What can hang from each mark:
j557: j530 j874
j530: j126 j355 j557 j874
j126: j24 j530 j557
j355: j24 j530 j874
j874: j530
j24: j126 j355

Each row was made from one small tree. The marks that hang from a mark follow it in brackets, in the order of their numbers. Every link used is in the known rows. Write each row's tree.
Known rows:
j126(j24): |  .06 | -.11 | -.07 |  .16 |  .09 | -.04 | -.21 |  .10 | -.05 |  .01 |  .00 |  .07 | -.03 | -.07 | -.08 | -.06 |  .12 | -.32 |  .06 |
j530(j874): | -.14 | -.13 |  .05 |  .09 | -.05 | -.02 | -.22 | -.23 | -.02 | -.31 | -.03 | -.04 | -.02 |  .02 |  .05 | -.16 | -.15 | -.20 | -.25 |
j126(j24 j530): |  .48 | -.18 | -.21 |  .34 |  .19 |  .32 | -.10 |  .21 | -.14 |  .00 | -.08 |  .13 |  .12 | -.08 | -.06 | -.11 |  .11 | -.19 |  .17 |
j557(j530(j126) j874): | -.10 | -.52 |  .07 | -.04 |  .10 |  .13 |  .31 | -.14 |  .06 | -.51 | -.33 | -.21 | -.15 | -.23 | -.24 | -.41 | -.12 | -.02 |  .02 |
j24(j126(j530(j557)) j355(j874)): |  .13 |  .27 | -.08 | -.07 |  .47 |  .48 | -.47 | -.13 | -.11 |  .24 |  .22 |  .08 |  .46 |  .16 | -.13 |  .14 |  .00 |  .17 | -.04 |
j24(j126 j355(j530)): | -.16 |  .50 | -.11 |  .00 |  .12 |  .00 | -.02 | -.26 | -.13 |  .36 |  .26 |  .15 |  .25 |  .03 | -.02 |  .39 |  .12 |  .07 |  .01 |
j530(j126 j355 j874): | -.35 | -.39 |  .13 |  .14 |  .10 | -.43 | -.25 | -.57 |  .02 | -.55 | -.18 |  .08 |  .02 | -.12 | -.10 | -.28 | -.10 | -.19 | -.46 |
j874(j530(j126(j24) j355 j557)): | -.53 | -.06 |  .08 |  .13 |  .32 | -.50 | -.55 | -.32 | -.04 | -.39 | -.42 |  .24 | -.03 | -.08 | -.52 | -.14 | -.06 | -.02 | -.25 |
j126(j530): |  .44 | -.06 | -.14 |  .19 |  .11 |  .37 |  .10 |  .12 | -.09 | -.02 | -.09 |  .05 |  .15 |  .00 |  .02 | -.07 |  .00 |  .11 |  .09 |
j355(j530): | -.06 |  .31 | -.03 | -.07 |  .03 | -.16 | -.09 | -.12 | -.10 |  .01 |  .01 | -.02 |  .07 | -.11 |  .16 |  .07 | -.13 | -.01 |  .01 |
j126(j557(j530 j874)): |  .08 | -.23 |  .03 |  .00 |  .05 |  .80 |  .23 | -.06 |  .01 | -.33 | -.20 | -.44 | -.15 | -.15 | -.09 | -.32 | -.18 |  .01 |  .12 |
j874(j530(j126 j355(j24))): | -.42 | -.14 |  .01 |  .04 |  .05 | -.42 | -.12 | -.24 | -.13 | -.39 | -.16 |  .12 |  .08 | -.28 | -.28 |  .15 | -.12 | -.10 | -.13 |
j874(j530(j557)): | -.39 |  .31 |  .07 | -.07 |  .09 | -.05 | -.30 | -.08 | -.02 | -.17 | -.25 |  .04 | -.03 |  .14 | -.26 |  .03 | -.23 |  .28 | -.10 |
j874(j530): | -.27 |  .16 | -.03 | -.02 | -.12 | -.12 |  .01 |  .09 | -.09 | -.10 | -.11 | -.04 | -.02 |  .00 | -.08 |  .14 | -.05 |  .22 | -.01 |
j24(j126(j530(j557)) j355): |  .22 |  .27 | -.10 |  .20 |  .40 |  .59 | -.15 | -.19 | -.04 |  .27 |  .03 |  .30 |  .31 |  .26 | -.33 |  .15 |  .07 |  .26 |  .02 |
j24(j126(j557) j355): |  .05 |  .26 | -.04 |  .10 |  .06 |  .57 | -.01 | -.28 | -.02 |  .42 |  .15 |  .05 |  .21 |  .17 | -.20 |  .32 |  .33 |  .17 |  .16 |
j126(j24(j355) j557(j530)): |  .23 | -.10 | -.20 |  .28 |  .26 |  .67 | -.11 |  .02 | -.12 |  .09 |  .09 |  .00 |  .09 | -.01 | -.13 | -.09 |  .12 | -.08 |  .26 |
j355(j24 j874(j530(j126))): | -.35 | -.11 |  .04 | -.29 |  .00 | -.38 | -.41 | -.03 | -.16 | -.28 | -.06 | -.12 |  .24 | -.27 | -.11 |  .18 | -.11 | -.14 |  .08 |
j530(j355(j24 j874) j557): | -.27 |  .09 |  .10 | -.23 |  .41 | -.09 | -.77 | -.23 | -.09 | -.25 |  .22 | -.09 |  .18 | -.20 | -.01 | -.01 | -.45 | -.42 | -.32 |
j355(j24(j126) j530(j557) j874): | -.30 |  .57 |  .10 | -.41 |  .21 | -.01 | -.75 | -.29 | -.15 |  .02 |  .20 | -.17 |  .42 | -.28 |  .05 |  .32 | -.35 | -.38 |  .00 |

Write each row's tree:
|  .43 |  .12 | -.08 | -.07 |  .06 |  .87 | -.33 | -.04 | -.20 |  .12 |  .15 | -.30 |  .56 | -.26 |  .07 |  .30 |  .04 | -.24 |  .35 | -> j355(j24(j126(j530 j557)) j874)
| -.02 | -.05 |  .16 | -.07 |  .13 |  .14 | -.04 | -.51 | -.01 | -.21 | -.42 | -.20 | -.12 | -.12 | -.19 | -.22 | -.02 |  .01 |  .10 | -> j355(j530(j126(j557(j874))))
|  .18 | -.18 |  .00 |  .19 |  .53 |  .54 | -.24 | -.24 | -.07 | -.42 | -.12 |  .02 | -.07 | -.12 | -.31 | -.28 | -.49 | -.35 | -.30 | -> j126(j530(j355(j24) j557(j874)))
|  .09 |  .31 | -.13 | -.03 |  .37 |  .16 | -.71 | -.16 | -.27 |  .29 |  .30 | -.09 |  .23 | -.02 |  .17 |  .10 |  .08 | -.24 |  .12 | -> j126(j24(j355(j530 j874)) j557)
| -.32 |  .42 | -.05 | -.17 |  .01 |  .36 | -.34 | -.15 | -.19 |  .29 |  .23 | -.22 |  .34 |  .09 | -.09 |  .45 |  .20 |  .28 |  .07 | -> j24(j126(j557) j355(j874(j530)))
|  .37 | -.21 | -.03 |  .26 |  .28 |  .79 |  .09 | -.24 | -.08 | -.26 | -.18 | -.21 | -.08 | -.05 | -.11 | -.30 | -.11 |  .00 | -.15 | -> j126(j530(j355) j557(j874))
| -.20 |  .09 |  .08 | -.35 |  .12 | -.52 | -.40 | -.26 | -.12 | -.13 | -.06 | -.13 |  .27 | -.25 |  .19 | -.03 | -.07 | -.04 |  .01 | -> j355(j530(j126) j874)
| -.05 | -.49 |  .11 |  .24 |  .29 |  .13 | -.21 | -.44 |  .01 | -.32 | -.35 | -.07 | -.23 | -.17 | -.42 | -.36 |  .14 | -.35 | -.10 | -> j530(j126(j24 j557(j874)) j355)
| -.54 |  .29 |  .08 |  .00 |  .20 | -.19 | -.34 | -.23 | -.04 | -.30 | -.16 |  .04 | -.02 |  .03 | -.24 | -.01 | -.32 |  .23 | -.38 | -> j874(j530(j355 j557))
| -.05 | -.28 |  .18 |  .08 | -.03 |  .13 | -.27 | -.56 |  .05 | -.35 | -.37 | -.06 |  .06 |  .01 | -.16 | -.24 |  .06 | -.04 |  .00 | -> j530(j126(j557) j874)
| -.43 | -.21 | -.03 |  .19 |  .10 | -.56 | -.24 | -.15 | -.11 | -.33 | -.26 |  .16 |  .00 | -.21 | -.32 | -.03 |  .11 | -.08 | -.17 | -> j874(j530(j126(j24) j355))
| -.13 | -.35 |  .08 |  .18 |  .62 | -.02 | -.41 | -.36 |  .07 | -.10 | -.26 |  .30 | -.25 |  .21 | -.68 | -.35 |  .08 | -.21 | -.12 | -> j530(j126(j24(j355)) j557(j874))
| -.28 | -.61 | -.02 |  .28 |  .18 | -.23 | -.29 | -.35 | -.06 | -.74 | -.20 |  .01 |  .07 | -.37 | -.12 | -.47 | -.14 | -.45 | -.30 | -> j557(j530(j126(j24) j355 j874))
| -.09 |  .10 | -.04 |  .01 |  .27 | -.35 | -.09 | -.37 | -.10 |  .12 | -.02 |  .30 |  .13 |  .06 | -.12 |  .06 |  .10 |  .16 |  .02 | -> j24(j355(j530(j126)))
| -.03 |  .20 |  .02 | -.21 |  .31 | -.05 | -.49 | -.45 | -.17 |  .15 |  .06 | -.05 |  .31 |  .00 |  .06 |  .06 |  .11 |  .14 |  .13 | -> j24(j355(j530(j126(j557)) j874))
|  .09 | -.23 | -.02 |  .02 |  .37 |  .08 | -.61 | -.23 | -.10 |  .17 |  .04 |  .05 |  .21 |  .05 | -.17 | -.06 |  .35 | -.16 |  .18 | -> j530(j126(j24(j355(j874)) j557))
|  .33 |  .02 | -.17 |  .14 |  .67 |  .33 | -.76 |  .06 | -.17 |  .14 |  .18 |  .19 |  .26 |  .17 | -.12 | -.14 | -.03 | -.12 | -.04 | -> j126(j24(j355(j874)) j530(j557))
| -.26 |  .13 |  .05 | -.02 | -.16 |  .66 |  .02 | -.17 | -.10 | -.10 | -.14 | -.33 | -.01 | -.17 | -.38 |  .31 | -.04 | -.19 |  .16 | -> j355(j24(j126(j557(j874(j530)))))
